Known rows, with every step that occurs
D-Z-H-P-L-C: [-28.9  -5.9   9.3 -31.0  -2.7  28.5  -1.6  12.3  32.4  47.9  -1.7   6.4
 -61.8  -5.7 -38.7 -27.9  22.6  17.6]
D-Z-H: [-37.7  20.7 -19.9 -25.6  16.7  -2.5  -1.7  12.3  23.7  23.7  -6.4   9.2
 -54.1 -27.7  -0.7 -18.2  -2.5  24.7]
Z-D-H-L-C: [-32.2  23.2  50.0 -13.1  -4.9  17.4  20.9 -12.8  38.7  39.1 -12.6   5.1
 -51.7  -2.2 -12.5   5.4  24.7  61.0]
C-Z-D-H-L: [-14.9  50.3  43.4  -2.1  14.7   4.3  16.7  17.9  37.1  45.6 -13.8  10.1
 -57.0 -38.9  24.1 -20.8  10.0  55.2]
C-Z: [-18.0  18.8  -4.7  -3.5  21.4 -10.5  -9.6   6.2   8.6   8.5 -15.4  12.3
 -17.6 -14.6  10.2  -3.2  -3.0  21.9]
D-Z: [-23.0   7.1 -28.7  -1.9  34.8   5.7   0.7   0.4  14.0  16.0 -11.4   3.0
 -21.1 -15.2  12.0  -5.0 -11.9  15.0]
P-L-C-Z-D-H: [-29.7  16.9  23.5 -15.4  -7.8  20.0  29.6  31.8  54.7  30.2 -24.2  18.1
 -42.5  -0.1  -9.7 -20.0  -0.4  32.6]
H-P: [ -0.5  -5.5  26.0  -0.7   9.5  17.6 -24.2 -25.7  -5.6  34.8  -2.9   1.9
  -2.1  -2.3 -14.1  -7.5  24.2  23.2]
H-P-L: [ -1.1 -10.4  27.9   1.7   8.5  36.8 -16.9  -6.0  16.9  51.6  -5.5   1.7
   6.9  -6.8 -21.8 -17.2  25.6   2.4]
L-C-Z-D-H: [-31.6  20.4  21.5 -16.2  -8.0   2.2  23.7  11.6  32.5  10.1 -18.8  19.9
 -52.2   3.0  -4.4  -9.9  -0.5  52.4]
H-Z-D: [ -2.0  -0.9 -10.2  -1.3   4.8   1.1 -18.8  -2.8  41.4   1.9 -10.0  20.4
 -25.3 -15.9  21.0  -3.1   1.1  -7.0]
P-L-C-Z: [-28.2  -1.0  -3.0 -11.3  11.0   7.5   7.2  16.2  33.5   8.2 -18.5  14.6
 -22.4   3.7 -17.0   3.6   3.6  11.6]
C-Z-D-H: [-16.7  33.9  20.6  -4.4   3.1   3.3  17.6  22.5  31.0  27.0 -20.2  16.8
 -39.1 -19.4  17.7 -27.7  -6.5  42.2]
L-C-Z: [-31.2   7.5  -3.4 -14.2   9.4 -10.9  -4.0  -4.8   8.9  -8.0 -12.5  15.3
 -31.6   6.6  -9.6  11.6   5.8  29.8]
P-H-C-Z-D: [-19.4  22.3   0.6   3.8   7.7   4.6  -1.2  11.3  51.9  -8.9 -35.1   8.5
 -36.1 -21.9  -2.0  -5.7   3.5  20.2]
D-H-C-Z: [-35.0  38.6  20.7 -23.7  27.8   5.5  11.1  20.6  33.6  18.5  -2.4  39.7
 -25.7 -19.0 -16.3   7.0  -1.1  27.2]
P-H-L-C-Z-D: [-19.4  22.6  15.3   3.9  -7.1   8.2  -1.5   2.8  41.0  12.2 -30.9 -10.1
 -57.6 -16.9  11.4  -1.3  28.4  56.7]
H-Z: [-10.8  -1.2 -17.2 -11.6  13.9   6.3 -28.2  -3.7  26.0   7.5   4.7  29.6
  -6.0 -14.1  14.6  14.2  12.0  -7.8]
P-L: [-23.4  -3.6   0.6  -2.7  16.6  19.4  -3.3   3.6  30.6  32.2 -18.3   4.4
   9.8  -6.4  -9.9  -0.3   7.5  -1.8]

Rows
[-19.3  23.8  22.2   2.1  12.2 -14.9   8.5  -8.4  30.9   5.2 -21.9   1.6
 -70.0 -12.7  -0.5   2.8   8.9  45.5] : H-L-C-Z-D
[-11.2  14.9  47.8 -12.0 -15.3  18.9  11.0   4.3  17.3  33.2  -6.8  13.9
 -55.7   3.8 -16.1 -24.7  15.9  56.3] : L-C-Z-D-H-P
[-28.4  -9.7  38.3 -34.6 -19.4  26.4 -12.1  -2.4  25.6  46.3  -1.8   8.0
 -37.8   6.4 -52.2 -18.2  42.8  22.2] : Z-H-P-L-C
[-15.9   2.2  39.2 -23.0 -10.5  27.0 -19.5   7.6  23.9  62.0  -2.0   5.7
 -23.8 -18.0 -29.9 -33.9  37.3  12.1] : Z-H-P-L
[ -0.1  -5.9  28.6   5.5  -8.6  18.6   3.9   5.1  32.5  23.8 -22.6   1.3
 -47.0   3.8 -22.8 -26.7  13.2  19.7] : H-P-L-C-Z-D
[-27.2  23.7  16.4  -6.8  22.9  -9.7  -2.9 -10.9  15.3  11.7  -8.8   9.5
 -50.2 -10.4  -6.0  19.9  19.3  43.6] : H-L-C-Z
[-19.4   8.7  33.4 -27.1  -7.0  10.2 -26.2 -13.0   1.2  42.6   1.2   7.0
 -33.2 -13.1 -25.5 -24.4  36.2  31.0] : Z-H-P
[  5.2  22.3  49.4  -0.1  -3.1  40.3  12.9  35.3  39.4  65.3 -14.8  10.0
 -33.4 -20.4   1.4 -52.4  12.0  28.2] : C-Z-D-H-P-L
[-29.3  36.0  43.1 -14.3  16.5  21.6   4.6  -1.7  20.6  59.9   1.5  12.6
 -18.3 -25.7   4.8   6.5  28.2  45.9] : D-H-L
[-24.0  15.0  30.3 -35.1 -12.9  -2.9 -17.3  -3.8   4.0  22.4   1.4  17.7
 -66.7  -1.7 -31.0 -19.4  30.8  45.6] : L-C-Z-H-P
[-28.1  23.4   0.7 -10.0  36.4 -12.6  -3.0   2.6  27.3  -8.0 -11.9  26.6
 -25.9 -15.2 -19.3  13.2  -6.0   6.2] : H-C-Z
[-32.8  20.5  31.0 -14.9   6.5  14.5  20.9  -2.3  47.4  17.7 -11.6  23.6
 -27.7  -6.4 -25.9   2.1  -0.2  22.7] : Z-D-H-C
[-18.9  14.2   5.5 -26.5   5.1  23.5 -13.4  15.2  35.2  34.9  13.8  39.5
  -7.9 -17.4  16.3   5.8  16.6   9.4] : D-H-Z
[-17.1   7.7   8.7 -18.7   7.2  30.6  -9.7  22.8  29.2  63.0  -1.9   3.5
 -48.9 -27.9 -18.2 -44.8  15.6   8.3] : D-Z-H-P-L
[-34.2  38.8  38.4 -24.8  14.5   6.8  11.6   8.7  23.3  38.0   1.4  22.7
 -50.1 -14.1  -0.2  10.6  22.4  63.8] : D-H-L-C-Z
[-48.1  24.4   2.6 -31.5  17.0  -3.9   1.6  -2.8  30.8  29.5  -2.9   6.7
 -86.6 -20.8 -17.7   4.3  18.2  45.9] : D-Z-H-L-C
[ -1.6  -3.9 -19.8   1.1 -14.8  24.3 -26.2   7.2  50.0   5.6 -20.0  10.3
 -15.1 -20.4  33.2  -5.1  19.2   3.9] : P-H-Z-D
[-10.7  18.7  -1.3   9.0  12.2 -11.7   1.4   4.1  22.2   0.4 -27.7   3.4
 -38.0 -14.7  19.0 -20.8 -12.9  24.4] : C-Z-D
[-11.8  -7.5  54.7 -12.8 -24.6  49.7  16.9   2.1  41.0  57.3 -10.9   6.2
 -27.2  13.3 -37.6 -24.2  29.2  31.3] : Z-D-H-P-L-C
[-43.6  21.0   4.9 -38.1  -4.7 -20.1  -4.6   7.4  18.1   1.8  -6.9  21.3
 -62.3  -3.2 -21.0  -4.3  12.0  40.5] : L-C-Z-H
[-43.9  14.1   7.3 -35.4  -5.2  -2.1   2.5  26.9  40.0  19.0 -15.0  20.3
 -52.7  -6.1 -27.8 -14.2  16.1  21.7] : P-L-C-Z-H
[-10.3  19.3  30.7 -23.5  -0.1  15.4 -14.2  26.2  26.6  55.0  -3.9  12.3
 -44.4 -28.3 -17.8 -44.4  26.8  15.3] : C-Z-H-P-L
[-40.2  19.7  28.3 -25.9  20.8  15.8   8.3  -0.3  33.8  23.9   0.4  31.9
  -6.4  -6.4 -30.0  16.5   9.1  21.0] : D-H-C
